Each row comes from the steps of one path. Every step used is in the known rows, and no mark comes twice. Write the path behind each row, first mark first.
Known rows
pive, rares, tilim, fazi: [ 40.5  -9.4 -23.5  -2.5   1.9  21.8 -11.4   3.1  16.8   2.5   1.3  17.1
 -17.2   0.5  10.0  -9.4  -0.5  12.2  30.6  14.9   5.0  17.5  41.8 -18.6
 -25.7 -18.3  -4.0  -3.4 -12.5  -8.5 -49.4  -3.4]
fazi, natil, rezur, pive, rares, tilim: [ 14.2  -1.0 -31.5  21.8  10.5   2.6   3.3  23.8  11.4  15.3  -5.5  22.4
  14.8 -16.5   0.3 -12.7  -1.8   6.4  -1.9  -9.4 -11.4  33.3  -0.6 -38.8
 -23.2 -19.8  -2.2  -3.6   9.3  -0.3 -25.1  -9.9]
fazi, natil, lukapil, pive, rares, tilim: [ 27.8 -14.4 -18.3   7.6   0.3  -4.0   5.4   4.7 -14.3  29.8   8.4  15.5
  26.3  -9.9 -20.7  -0.8   3.0   1.8 -10.5 -11.6  -8.4   9.5  23.1   2.4
 -24.8  -7.9  -1.3  10.3  -4.9   4.5 -15.7 -14.7]
fazi, tilim, rezur, pive, rares: [-43.3  -6.4 -20.2  12.1   2.2  20.3  10.3   8.2  11.9 -39.3 -13.4  17.3
 -15.7 -14.6  27.9  -5.4  -4.5   2.6   8.7  35.8  -0.6   2.0  11.9  49.8
  14.0   7.1   0.0  -5.8  53.1 -12.1  13.4  11.4]
tilim, fazi, natil, lukapil, pive: [ 22.7   0.3 -17.7   2.8   3.2  -2.7   3.7 -29.7 -13.3  39.1   9.4  -7.9
  11.6 -16.4 -19.0   0.2   1.0  -4.0 -19.7 -50.1   0.9  -3.7 -30.8  14.2
   5.8  11.1   2.4  -6.5  17.8  -3.7  21.9   4.8]
rezur, natil: [ 21.0   3.7 -21.0  -7.6  -3.0   0.7 -15.6 -11.6 -15.4  -1.8  -3.6 -13.7
   5.9  -0.6  11.6   1.2   0.6   7.1   2.0 -12.3  -8.2  -0.7 -22.0  -0.3
   5.8  10.8  -5.4  -7.4   6.2   0.4 -33.2 -10.6]
rezur, natil, fazi, tilim, lukapil, pive, rares: [-20.5  12.8   6.0  -8.0  19.3  12.8  -1.4 -56.7 -13.7   2.0  14.7 -10.9
 -20.1   4.4   2.0   6.7  -5.7   5.3 -14.1  18.0 -14.8  -9.5  -8.0  18.6
 -16.6  10.5  -3.3  -9.6   8.3   6.3 -43.0  -1.5]
tilim, rezur, fazi: [-20.0  -3.3  -5.2 -14.5  -4.7  -4.3  13.7   9.8   9.5 -41.6  -4.4 -17.1
  -6.9 -13.9  17.3  -6.7  -1.2   4.4   0.4  14.0  13.8 -26.1 -37.2 -14.3
  29.8  -9.3   2.4 -10.6  -1.0 -15.0  53.2  12.6]
lukapil, pive: [ 25.5   0.9  24.9   1.6 -31.0   3.9   3.8   4.5  -1.6  10.4   5.2  -3.6
  31.5  11.8 -14.7  19.2   7.1  -6.7   7.0 -35.9  14.0  -7.9 -51.3   8.6
  13.9  33.9   1.9  11.9 -16.8   8.0  31.1  -4.7]
rares, tilim, rezur, fazi, natil, lukapil, pive: [  6.7 -17.0 -30.4  -5.2  -3.3 -16.0  30.7  21.3   6.8  -2.0   7.5  -6.8
   5.2 -11.6   1.2  -3.6   1.6   7.0   2.5  -9.6  -4.4 -27.4  27.2 -14.4
 -11.5 -26.0   5.7  -5.2 -15.8 -10.4  43.5  17.2]
natil, rezur: [ 24.6   3.7   7.0 -14.6 -11.0 -23.8 -15.0  30.2  19.9   2.2  -9.4   6.6
  13.5  -7.0  11.0   5.9  -3.5  -8.8  -9.1   6.5   9.5  34.4 -42.7 -36.9
   8.4  10.7  -2.4   8.6  -8.7   0.6  13.0  -2.7]
fazi, natil: [-16.4   0.3  -9.7  22.5  -2.3  -3.4  -2.3  -5.3  -3.2   1.0  -3.7   5.3
  23.0 -18.2 -29.0 -10.8   2.0  -1.3 -14.3 -16.7  -8.4   9.5 -32.6  -9.1
  -0.1   0.6  -2.4   0.0  24.3   6.9 -23.7 -11.8]
lukapil, pive, rares, tilim, rezur: [ 25.2  -5.4   8.4   2.8 -10.0  19.6   6.3  26.7  14.6 -12.6   7.5  13.8
   1.4  19.3  -3.6   5.4   5.1   3.3  24.3   4.0   3.9  -5.3   6.1   6.3
  -4.7  -2.1   3.0   5.3 -27.3  -3.0  -7.4  -3.2]
natil, fazi, tilim, lukapil: [-61.0   6.2  20.4  -8.4   0.0 -13.9   4.8 -58.0   3.4 -12.0   2.5  -1.2
  -7.6 -15.0  -9.0   5.9  -8.0  -9.5 -15.4  21.2   1.7   6.2  -8.5  -8.3
  -9.4   4.4  -0.6  -1.5  24.5   7.6  18.4  14.0]
tilim, lukapil, pive, fazi: [-11.3   2.6  62.0  12.6  -9.5  -1.9  -7.1  21.3 -15.3 -24.1  15.2  -4.0
  -3.0   5.7 -19.0   8.3   5.3  -3.2  13.5 -51.3  18.9  -6.6 -37.9 -28.5
   8.5 -22.2   2.3  -1.2 -12.1  14.3  34.9   0.8]
pive, rares: [ 22.2  -3.9   6.0  -4.1  -7.7  18.4 -21.5   5.4   2.4 -16.5  -5.0  19.7
   2.2   0.8   6.8  -3.4   0.5   6.5  14.8  32.3  13.0  24.7   0.9  -9.2
  -1.3   3.0  -7.1   8.5  -7.4  -0.3 -40.9 -23.5]
pive, fazi, tilim, rezur, natil: [-35.5  14.1  -7.5   7.9  16.1  -2.6 -14.7  34.6  11.5 -14.4  -4.5   1.3
 -45.3  -7.0  20.4 -15.0  -3.4   0.1   6.7  -3.5  -0.1 -11.5  -8.4  -4.6
   6.8   9.7  -3.7  -3.7  23.4  -2.9 -47.4  13.0]
lukapil, tilim, rezur, natil, fazi: [-24.4  10.7  -6.9 -23.5  17.7 -10.9 -11.9 -20.1   5.8 -17.7 -16.5 -22.5
 -10.7  35.3  -1.4   5.1   1.5  -5.1  -2.5   2.8 -14.1 -12.5  41.1   0.6
  18.6 -14.7   6.3  -5.4 -25.8  -0.9  -1.8  -0.2]
fazi, tilim, lukapil, pive, rezur: [-34.8  -5.2  33.4  22.7  -3.9   0.7  15.9   1.4 -15.3 -21.7  12.2   3.8
  -6.3  -3.7  -8.4   2.2  -1.3  -6.3 -15.8  14.2  -5.9  -9.1  -5.6  58.6
  -7.9   3.5   1.5   3.7  35.3   9.7  21.1  11.2]
natil, fazi, tilim, rares: [-44.4   6.8  21.6 -13.9  -1.4 -11.1   5.8 -52.1  12.2  18.4  -0.4  -1.4
  -5.2 -15.2  -3.9   4.1  -9.1 -12.0 -12.8  50.8  -0.2   8.6  -9.5 -15.9
   3.5  16.9  -2.5  -2.2  15.2  -0.6   1.1   5.4]
rezur, pive, rares: [ 28.2  -6.5 -11.3   6.0 -15.4  30.6  -5.8  -4.4 -10.7  -9.6 -12.2  19.6
  20.2  -6.0  24.1   3.7   3.1  14.7  30.3 -11.5  18.0  21.7   0.7 -18.7
   3.8   3.5  -5.5   1.7   5.2  -4.0  19.4 -15.6]
rares, tilim, lukapil, pive: [  6.6 -16.6  19.4  12.0 -15.8  -8.2  12.2  16.0   0.0 -18.7  12.2   0.1
  12.3   2.9 -15.3   9.9   5.0   2.0  22.7 -31.7   0.2  -1.8  21.3 -16.0
 -20.7 -39.1   4.5  -4.1 -13.4   7.6  32.8  11.0]
rezur, natil, lukapil: [ 41.6  -7.6 -27.8 -27.6  -5.1 -18.1 -17.3 -17.7 -30.8  14.1  -1.5 -14.7
  13.6  -7.2  23.7  11.7  -0.4   6.3  -6.1  -7.0  -5.1   6.7   7.5  -0.4
   4.2   8.0  -6.2   0.3   4.7  -2.4  -4.0 -11.3]

Which path is each row?
[ 29.5  15.6  18.3  -5.5 -11.5   5.8   6.2 -27.9 -25.3  25.6  10.5  -8.1
  16.3  21.5  -4.3   5.8   2.8   0.3 -15.2 -24.8  -9.9 -24.3 -42.2 -11.6
  -3.6  30.3  -1.8  10.4 -32.7   5.3   1.5  -4.8] : lukapil, pive, rezur, natil, fazi
[-28.3  -7.8  16.6   7.2  -3.9  -2.4   4.2   1.7   9.9  -0.7   1.3   3.7
  -7.8 -17.5   3.1  -1.8  -6.3 -10.2  -1.4  62.6  -2.7  13.7   2.0  33.8
  13.0  13.3  -2.3  -6.2  42.6  -4.3  -6.9   0.4] : fazi, tilim, rares
[ -8.4  -3.1  -5.7  -6.2   5.2  13.6  -7.0  13.3   3.5 -28.1 -24.1   2.7
   1.1  31.5  10.9   3.9   5.9   1.5  21.9   0.9   4.2   3.0  57.4  11.5
  22.9 -22.4   6.2  -1.1 -18.4  -5.2  27.5  -7.2] : lukapil, tilim, rezur, pive, rares
[-35.8  11.3  -3.8  -9.5  14.0  -5.5  -2.7 -60.5 -11.3  -2.2   6.3 -16.6
 -16.6  -9.3   4.0   3.9  -7.1   2.0 -16.6  11.9 -17.5  -5.5  -7.3   2.6
 -12.0   3.8  -3.5 -13.4  23.0   4.9 -28.9   5.4] : rezur, natil, fazi, tilim, lukapil
[-26.6  -1.1  -8.2  -5.2  15.9  -9.0   8.3   9.6   5.8 -13.6 -12.3 -19.7
  -2.9  18.2 -14.3  -6.4   3.9  -2.1  -8.0   4.3  -2.9 -23.5  34.4  10.6
  14.6 -20.7   9.1  -3.5 -22.7  -2.1  21.8   2.2] : lukapil, tilim, rezur, fazi, natil
[ 10.0  -1.3   8.7 -12.5   3.8 -22.3  13.3  24.4  19.1  18.8   5.3 -11.1
 -11.9 -21.5  20.0  -0.9 -10.0  -4.5 -21.0  57.0  11.1  10.1 -28.7 -13.1
   3.7  14.8  -1.6  -2.1  -2.5  -8.2  24.2   7.6] : natil, rezur, fazi, tilim, rares
[ 26.0  -7.8  28.1 -15.5 -13.2 -21.2  -3.9  18.7 -18.9  40.1   9.8   2.4
   6.8  -3.5   7.8  14.2   0.0 -10.5  -2.7  -2.0  18.2   0.4   9.2   2.5
  11.0  22.2  -1.5  13.1 -10.7   1.1  32.5  -2.8] : natil, lukapil, pive, fazi, tilim, rares
[-47.1   0.3 -27.7   5.4  11.2   0.6   4.7   3.8  12.7 -34.9  -6.3  -4.4
 -26.3 -11.4  18.6  -5.3  -5.8  -2.4  -9.1  37.0 -17.9 -10.9  -5.2  60.7
  15.3  13.2  -0.2 -10.9  54.2  -8.5 -21.9  15.1] : fazi, tilim, rezur, natil
[  1.0 -10.9 -28.0   3.8  14.1  17.3   7.4  22.7  17.1 -23.9   1.0  14.0
 -19.7  -7.7   5.7 -21.8  -1.5  15.9  16.0  39.8  -3.2  -4.2  37.5 -21.1
 -22.3 -38.1  -1.3  -5.9 -11.2 -11.6 -43.3  -4.7] : pive, rares, tilim, rezur, fazi, natil
[ 20.1   3.1  -3.5 -11.6   3.0  -2.7 -13.5 -15.3   6.3  20.0 -11.7 -15.9
   2.0  25.8 -15.6   6.7   4.7  -6.4   5.6 -29.2   6.5   0.9  38.5  16.8
   8.8   0.3   6.1   1.7 -22.0   2.2  13.6   2.9] : lukapil, tilim, fazi
[-16.9   9.5   5.8   9.7  -0.9  -6.5 -16.4  31.2  11.0  12.2  -4.2  12.5
 -19.6 -12.0   6.2 -10.0  -1.2  -3.7  10.0 -14.9  14.5   3.9  -4.3 -17.6
  -7.5  23.9  -5.4  13.2  12.0   6.6 -38.1   7.9] : pive, fazi, tilim
[-19.4  -1.2   3.7 -10.6   0.9 -12.1  -9.5  16.6  12.1 -29.2 -21.9  -9.2
   2.6  31.2  -7.0   5.2   5.0  -9.0   7.9   2.3  -0.3  -2.6  40.8  13.2
  25.9 -16.5   8.4   1.9 -19.1  -1.1  23.2  -0.4] : lukapil, tilim, rezur
[-21.9  12.5  -7.2 -15.1  14.2  -3.4  -2.8 -55.5  -4.3  17.6   3.9 -17.6
 -15.6  -6.3  10.5   1.9  -8.3  -0.2 -13.5  37.1 -18.8  -2.8 -10.8   1.4
  -0.7  15.6  -5.8 -15.4  15.9  -1.9 -40.7  -2.1] : rezur, natil, fazi, tilim, rares
[ -1.0  -4.7  20.9  21.7   6.0 -16.3   7.3  44.4   9.3   1.4  14.6   5.9
  -5.8   0.2 -21.1  -4.4   1.9  -0.1  11.0 -41.4  -4.7   5.9  10.0 -47.6
 -28.2 -47.9   4.1  -4.8 -16.9  10.9   2.4  11.1] : rares, tilim, lukapil, pive, fazi, natil, rezur
[ -1.4  14.9 -12.2  -5.1   7.3  -2.1  -1.6 -41.1 -22.4  12.3  -0.4  -3.6
  -7.6   3.1  14.9 -12.7  -6.0   4.0 -26.3  22.7 -23.3 -11.5  -2.1 -12.6
 -18.4  17.4  -8.3   6.4   4.8   0.9 -39.2  -0.8] : pive, rezur, natil, fazi, tilim
[-40.4  10.2   0.1 -14.4  -6.8 -11.7   3.3 -55.2  13.4  13.8  -5.9   2.0
   3.7 -13.0  -5.6   5.1  -6.8  -9.4 -16.2  21.2   3.4   5.2 -13.3  -7.2
 -10.0  34.9  -3.4   8.4  16.6   5.5  -1.0  12.6] : natil, fazi, tilim
[  4.3   4.8  -1.4   0.6  11.2 -23.3 -24.5  27.1 -13.2  36.2  -6.6   4.6
   1.0  -0.8 -16.6  -9.0   3.8  -3.5  -4.2 -43.6   7.1   9.0  31.0 -43.7
  -7.9  -8.8  -2.5  15.8 -18.8  11.4 -30.1 -12.1] : pive, fazi, natil, lukapil, tilim
[ 34.7 -13.2 -16.1  -0.3  -6.6  14.5 -12.0  18.3  14.5  -5.7  -3.2  23.8
  -1.9   3.8   8.0  -5.8   1.1  11.3  30.7  29.7   3.8  22.7  47.6 -25.3
 -28.0 -19.6  -5.8   7.6 -20.0  -1.8 -53.6 -14.0] : pive, rares, tilim
[  1.4   4.4 -19.0  21.1   2.5  -6.8   4.0  12.3   3.2  15.9  -8.2  11.3
  26.7 -22.4  -5.3  -5.8  -0.9  -0.6 -15.2 -27.0  -6.3  28.1 -44.7 -30.8
   1.1  -2.5  -1.3  -3.6  21.1   2.8   8.6  -7.4] : fazi, natil, rezur, pive
[ 70.2  -6.8 -35.1 -21.5   5.1   4.4  -7.1 -17.0 -23.2  35.7  12.8 -11.6
  -3.9   6.2  23.0  10.1   0.6  11.7   4.6 -18.5  -7.7  -5.9  29.6  16.1
 -16.8   4.1  -2.8  -3.3 -17.2  -7.1 -19.8  -4.5] : rezur, natil, lukapil, pive, rares, tilim, fazi
[ 50.2  -2.7   2.5   4.0 -10.7  24.5   3.3   6.0  11.6  21.2  13.6  10.0
   2.2  15.3  -7.8   6.0   4.6   5.5  23.7 -17.7   7.4  -1.8   2.8   8.3
 -16.8   8.7   1.7   5.8 -29.8  -0.2 -12.8  -2.1] : lukapil, pive, rares, tilim, fazi
[-50.0  -5.6 -21.9  13.9  -4.1   7.2  15.8   5.1  10.9 -35.7 -14.7   6.9
  -6.3 -20.3  23.9  -1.3  -3.0  -1.4   4.1  16.1  -1.4  -2.4  -1.8  49.6
  20.2  12.3   1.8  -6.3  58.2  -9.9  38.0  20.5] : fazi, tilim, rezur, pive
[ 44.7   3.1  -2.4  13.2   6.1  17.5   5.0  18.2  18.7  31.5  16.0  14.0
  -0.9   9.9 -16.5  -1.0   1.5   2.0   4.9 -13.7  -2.7   6.5 -12.0  -1.8
 -22.8  -0.5   2.4   2.9 -23.4   0.0 -28.8  -2.5] : lukapil, pive, rares, tilim, fazi, natil, rezur
[ 32.8   4.7  29.5   6.9 -27.5   5.0   7.2  10.1 -17.5  12.4   7.7   4.1
  29.1  16.6  -9.7   5.5   6.2  -3.5  -7.0 -23.4   3.7 -15.2 -39.9   4.3
   5.5  27.7   0.1  17.9 -25.8   6.0  27.3  -5.1] : lukapil, pive, rezur
[ -9.6  -5.3  -7.4  -8.8   7.9   4.6  19.3   8.5  -5.2 -19.1   6.2  -6.4
  -6.8 -11.6   3.4  -8.2  -0.8   6.7 -13.9  21.4   6.1 -29.4 -19.5   4.5
  17.8 -11.7   3.3  -6.5  -5.4 -13.2  32.2   0.4] : tilim, rezur, fazi, natil, lukapil, pive, rares
[ -2.8  -7.2  57.3   8.9  -5.9  13.9  -3.5   1.0 -15.6 -39.6  16.0   4.0
   2.2  10.5 -14.8  10.6   3.5   1.1   9.9  -3.5  11.6   4.4 -20.7   7.2
   5.8 -23.6   1.5  -2.7  -5.2  10.7  24.7 -11.9] : tilim, lukapil, pive, rares
[-15.0  -4.3  -6.2  -4.3  -0.8  -0.2  -1.3  11.2   2.6 -24.9 -25.2  -7.3
  10.9  26.9   7.7   8.8   6.6  -2.7  17.3 -18.2   2.7  -2.9  45.8   8.8
  30.1 -19.1   8.8  -1.7 -11.7  -4.0  52.8   3.2] : lukapil, tilim, rezur, pive
[-29.1  -2.2  22.1  21.4   5.8   3.6  13.2  -6.0 -23.4 -19.9  17.3  -4.8
 -12.7   0.5  -1.5   0.7  -1.9  -2.1 -18.1  12.2 -16.0 -15.4  -5.3  65.8
  -8.5   3.3   0.0  -3.0  36.0   8.9  -0.7   9.9] : fazi, tilim, lukapil, pive, rezur, natil
[ -0.6   6.8 -19.8  14.3   7.4   6.8  -2.0 -27.0   3.5  15.9   0.8  -5.2
  -0.2 -21.0 -20.9 -12.1  -0.3  -1.5 -10.7 -38.9  -3.7   1.1 -42.6  -2.3
   5.9   2.0   1.0 -14.1  30.5  -2.9  -8.4   4.8] : tilim, fazi, natil
[ 28.5  -1.0   4.5  -5.8 -14.2  -3.6  12.0  -0.3 -23.6   8.1   1.1  -6.8
  10.2  -4.6  14.1 -16.2  -0.2   9.9 -11.8  10.2   8.0 -19.4 -14.7 -30.4
  -7.0   7.7  -5.3  12.6 -28.0  -4.2  23.7  -1.6] : pive, rezur, fazi
[  6.2  -5.8  32.8 -10.6  -2.5 -12.0 -13.1   7.4  -0.3  11.3 -10.6 -11.3
   9.4  28.7 -15.3   8.1   4.0 -10.7  12.0  26.8   2.4  13.2  48.6  -1.8
  22.9 -15.9   4.1  -1.9 -30.9   2.4   9.4 -18.5] : lukapil, tilim, rares
[ 21.6   8.5 -20.4   3.9  25.7  10.8  -8.3  -6.8   5.3  32.4 -10.9  -1.1
  -3.0  19.5 -12.3  -4.7   2.2   0.3  -3.1 -24.5  -3.0  18.2  39.8   9.7
  -5.9 -16.0   5.9  -4.9 -15.4  -0.9  -7.5  -5.3] : lukapil, tilim, fazi, natil, rezur, pive, rares
[-17.0  12.6  26.0  10.5  -8.0   4.0   2.7  36.3  12.9   1.9   6.1   4.2
 -14.0   6.3  -5.4   2.7   3.5  -9.0   6.6 -29.4  13.0 -20.5 -37.4   9.6
  13.6  30.1   2.7  11.0  -1.4   4.3   5.8  12.4] : lukapil, pive, fazi, tilim, rezur
